Each row was made from one small tree. Brackets hold a mark, then the marks that hang from it, in alphabetical order. Every link used is in the known rows. Write each row's tree.
Known rows:
(tenel (sabi letaper) (zupi (puda gifiv))): [ 11.8  13.3 -21.2  17.7  18.5 -29.9  -0.5 -20.9  27.9   8.6  16.8  -4.8
   1.1  -4.1 -63.4  22.0  14.3  10.0 -32.8  29.3   9.6]
(gamoniv (keso (zupi (puda gifiv) tenel))): [ -6.5 -19.6  32.3  18.9  -3.3 -35.2  16.3   0.3   9.7  18.7  -5.1  -7.9
 -16.9 -12.2 -21.5  13.6 -34.6  15.2  -2.8  19.8 -22.0]
(puda (zupi tenel)): [  1.7  -8.2  15.8   0.4   4.0 -30.2  -2.7  17.2 -24.4  -0.8 -14.9   2.7
 -10.5  -5.2 -19.5  -1.3  15.4 -12.4  17.5   0.5 -10.6]
(keso gamoniv (zupi puda (tenel (sabi letaper)))): [-29.9   3.5  10.8   6.8  -5.9 -24.7  10.1  13.2   6.2  12.2  17.8   5.8
 -45.8 -12.1 -54.8   2.8 -33.3  12.5  -7.1  19.0  -7.1]
(gifiv (puda (zupi (keso gamoniv) tenel))): [-10.3 -20.3  13.7  -0.6   1.1 -52.2  -8.1  18.2 -14.6   9.8  -4.6  11.2
   0.6 -22.0 -10.9  -4.9  10.7  15.2  50.6  17.9  -6.6]
(gamoniv (keso zupi)): [-16.4 -11.4  13.8  15.7  -5.3  -7.7  23.3   8.3   4.3  16.8   1.3  -0.6
 -22.5  10.1  -9.5  11.8 -39.2   9.7 -14.8  13.7  -6.5]
(puda gifiv (zupi tenel)): [ 22.1  -7.6  -0.8 -11.2  11.8 -47.2   0.7  15.8 -16.0   3.0 -15.3 -15.8
   0.5  -7.6 -17.0   4.1  29.5 -15.6  17.1  18.1 -15.7]
(zupi puda tenel): [ -2.6 -10.7  40.6  14.9  -3.4 -26.5 -13.5 -13.0   1.0   1.6  -8.6   2.1
   1.2 -32.8 -19.5  -2.1  -3.3  12.1  19.1  -3.8 -19.9]
(keso gamoniv (zupi (puda gifiv) (tenel sabi))): [-20.6   3.9   3.8  11.8  -3.8 -35.0  12.3  12.0   5.7  16.5  17.8  -1.5
 -37.4 -14.9 -47.7   3.3 -33.7  -0.6  -8.0  22.4 -11.6]
(keso gamoniv (zupi puda)): [-21.3  15.4   9.8   9.7  -3.9   0.1  26.8  13.7 -10.4   9.6  15.8  12.5
 -50.7 -12.5 -24.5   1.0 -27.6   6.4  -0.1  13.8  -4.4]
(tenel (zupi keso)): [-18.0   3.9  -0.2  26.2  15.0 -25.5   6.5  -8.4  15.3  -8.3  -3.4   8.3
   0.3   9.8 -26.0   6.7  -5.1   4.2  -8.2  -1.5   5.1]
(gamoniv (keso (zupi puda (tenel (sabi letaper))))): [-14.8 -17.5  31.3  20.1  -6.3 -28.0  10.5   0.5  17.5  20.1   2.3  -3.4
 -19.4  -6.6 -36.6  16.0 -40.5  25.8 -10.9  23.4 -12.8]
(sabi letaper (tenel (zupi keso (puda gifiv)))): [  0.4  -9.0   5.1  16.2  33.3 -36.2   7.0 -24.0  32.8  -6.1   5.7  -1.4
  10.4  -6.7 -28.9  11.8  15.1  28.9  11.5  33.3   1.6]
(sabi (tenel (zupi keso))): [-27.1 -11.6   2.5  36.4  23.5 -26.5   4.6 -19.1  20.2  -5.0   9.5  13.9
   6.1   6.5 -15.4   3.6  -9.5   2.3  -0.4   6.6   6.5]
(keso gamoniv (zupi puda (tenel sabi))): [-34.2   4.7  14.8  18.1  -8.9 -23.9   9.8  12.4   1.3  15.1  18.6  10.8
 -44.7 -13.7 -48.9   0.9 -41.2   1.5  -8.7  10.8  -8.7]
(gamoniv (keso (zupi puda tenel))): [-19.7 -18.1  39.5  25.3  -7.0 -26.1  14.8   0.2   5.9  17.4  -4.3   1.5
 -22.7 -11.4 -21.3  10.6 -41.6  16.8  -3.3  10.9 -18.7]
(keso gamoniv): [-19.0   8.1  -4.2 -11.0  -2.3   5.3   7.6   7.0  -1.4  13.3   3.0  10.8
 -37.5   4.9   4.0 -11.1 -20.1   1.4   1.0   8.9   9.0]
(sabi letaper): [ 10.3  -1.9  -6.0 -24.0   5.1  -1.1   2.0   2.6  10.8  -5.4  -1.6  -8.7
  -1.4   3.5 -12.3   4.5  17.8  19.5  -0.2  13.0   3.4]
(sabi letaper (tenel (zupi keso puda))): [-10.9  -8.4  12.5  24.2  29.6 -27.2   4.6 -23.9  28.7  -7.3   6.3   8.2
   4.0  -6.1 -29.9   9.8   8.6  30.6  10.9  24.1   4.4]
(keso gamoniv zupi): [-29.8   9.6 -11.0  -4.0  -3.8  -0.1  27.9  24.9  -8.5   7.3  17.9   8.6
 -50.3   7.8 -22.4  -2.0 -29.3  -5.6 -13.0   8.2   0.9]

Write each row's tree:
[ -1.1  -6.6  13.8  12.6  -0.4 -38.1  12.3   6.5   0.6  -2.1   7.5 -13.1
  -5.0 -24.6 -38.9  12.1  -2.9  -0.1   2.3   6.5 -27.4] | (keso (zupi (puda gifiv) tenel))
[ -2.6  -5.3   8.0  22.1  -2.9 -38.9   4.5   5.2   7.7   3.2  14.3 -12.6
  -0.6 -20.0 -49.6  15.6 -14.1  -2.9  -7.3  12.5 -21.2] | (keso (zupi (puda gifiv) (tenel sabi)))
[ 25.7  -7.7 -10.2 -13.9  12.4 -50.1  -6.2  16.1  -3.6   6.3  -8.3 -20.1
   4.9  -0.9 -35.3  10.0  29.1  -8.5   8.3  32.0  -7.5] | (puda gifiv (zupi (tenel (sabi letaper))))
[ -3.2 -21.9  10.7  13.3   0.4 -56.8 -18.0  13.0  -7.3   7.5   0.9   5.9
  22.1 -20.5 -20.6   4.2  14.0  12.0  42.4  18.9  -6.3] | (gifiv (puda (zupi keso (tenel sabi))))
[-11.7  16.8  -1.3  39.8  14.2 -37.1   0.0 -18.3  28.2  15.2   9.0   7.5
 -11.0  -0.1 -41.3   9.9 -23.5   9.4 -12.6  31.4  10.8] | (tenel sabi (zupi (keso gamoniv) (puda gifiv)))
[-19.3  -5.0  11.1  17.9  29.5 -24.6   8.6 -20.5  27.4  -0.8   8.9  13.7
 -14.1  -3.6 -28.0   2.7  -2.1  31.8  12.3  29.5   9.0] | (sabi letaper (tenel (zupi (keso gamoniv) puda)))
[-14.1   6.1 -14.0  22.9  15.3 -31.7  -3.6  -9.3  35.4  -3.1   9.0   1.8
   5.4  21.7 -52.7  15.4  -5.4  16.2 -24.3  19.8  18.4] | (tenel (sabi letaper) (zupi keso))
[ 14.6 -11.3  26.9   6.1   2.7 -41.4 -10.3 -13.4   9.2   3.6  -9.2 -12.6
  10.2 -34.3 -17.7   2.8   7.4   7.9  19.7   9.4 -23.7] | (zupi (puda gifiv) tenel)
[-31.8   1.9  20.9   8.5  -7.0 -22.9  17.5  14.1  -5.7   8.0  10.5  10.2
 -48.7 -18.5 -37.3  -2.5 -33.0   4.4   3.1   3.8 -15.2] | (keso gamoniv (zupi puda tenel))
[  7.7  11.1  -7.7  22.7  17.7 -25.8  10.0 -19.5   7.8   3.6   4.4   1.4
  -4.5 -14.6 -35.7  11.9  15.8  -2.4 -16.0   6.4  -3.6] | (tenel (zupi (puda gifiv)))
[ 27.7   2.8   3.8  -0.2  16.3 -36.3   6.3  17.8 -10.6  -1.4 -20.3 -15.0
  10.2   1.9   6.6   8.9  23.3  -0.5  34.9  33.9  -6.5] | (puda gifiv (zupi keso))
[-12.1  -3.4  21.1   1.4   4.8 -40.7  -8.6  21.6  -1.3   4.9 -15.8   4.1
 -19.5   7.4 -26.2  -2.4  -8.4  11.3  28.7  27.9   3.3] | (puda (zupi (keso gamoniv) (tenel (sabi letaper))))
[ -9.6 -17.0  26.1  27.0  -5.8 -37.3  10.9  -2.1  14.9  24.4   1.8  -8.1
 -12.0  -8.7 -30.2  15.9 -41.8  13.1 -11.3  25.1 -17.4] | (gamoniv (keso (zupi (puda gifiv) (tenel sabi))))
[ -9.8  15.2  -6.2  45.1   8.7 -17.1  -4.3 -22.1  14.7   9.4  18.4  14.2
  -5.9  -4.9 -55.7  14.0  -7.9  -2.5 -33.3   6.5   9.8] | (tenel sabi (zupi puda))
[-19.0   1.5  10.0   1.0  -1.9 -33.9  19.7  14.7  -1.0  10.5   9.7  -2.2
 -41.6 -19.8 -35.1   0.3 -22.6   1.3   3.1  16.3 -18.7] | (keso gamoniv (zupi (puda gifiv) tenel))
[-22.7  14.2  18.1  32.8  13.6 -23.3   9.5 -13.7  12.2   2.0  -3.8  19.8
 -23.5  -6.7 -26.0   1.4 -16.3  16.8   4.4  10.3   5.5] | (tenel (zupi (keso gamoniv) puda))
[ -6.0 -11.3  50.0  25.2   0.1 -44.6 -25.6 -13.2  33.2  -1.9 -12.5  -5.5
  19.2 -20.1 -31.3   5.7 -17.3  40.7  32.6  21.9 -10.5] | (zupi keso puda (tenel (sabi letaper)))
[  8.1  10.5  -4.3  28.7  20.6 -40.6  -4.1 -19.4  38.2   2.0   6.6  -6.4
  12.2  -0.5 -54.1  21.6   3.8  24.7 -12.0  35.5   8.0] | (tenel (sabi letaper) (zupi keso (puda gifiv)))
[-12.5 -18.2   9.2   7.5  -0.3 -53.7 -14.2  15.4  -8.0  14.6   2.0  11.8
   3.2 -18.5 -18.9  -2.8   4.8  13.4  42.0  22.7  -0.9] | (gifiv (puda (zupi (keso gamoniv) (tenel sabi))))
[ -6.0  -7.5  44.7  10.0   3.3 -51.7  -8.0  -6.3  21.5   6.6 -21.2  -6.1
  -5.4 -26.9  -3.8  -6.8 -21.7  28.2  45.7  25.9 -18.1] | (zupi (keso gamoniv) (puda gifiv) tenel)
[-21.1  -4.4  46.5  15.4  -0.8 -41.8 -20.4  -7.8  30.9   8.4 -11.3   4.2
 -11.0 -17.0 -28.7  -3.6 -34.0  41.6  33.7  29.7  -3.0] | (zupi (keso gamoniv) puda (tenel (sabi letaper)))
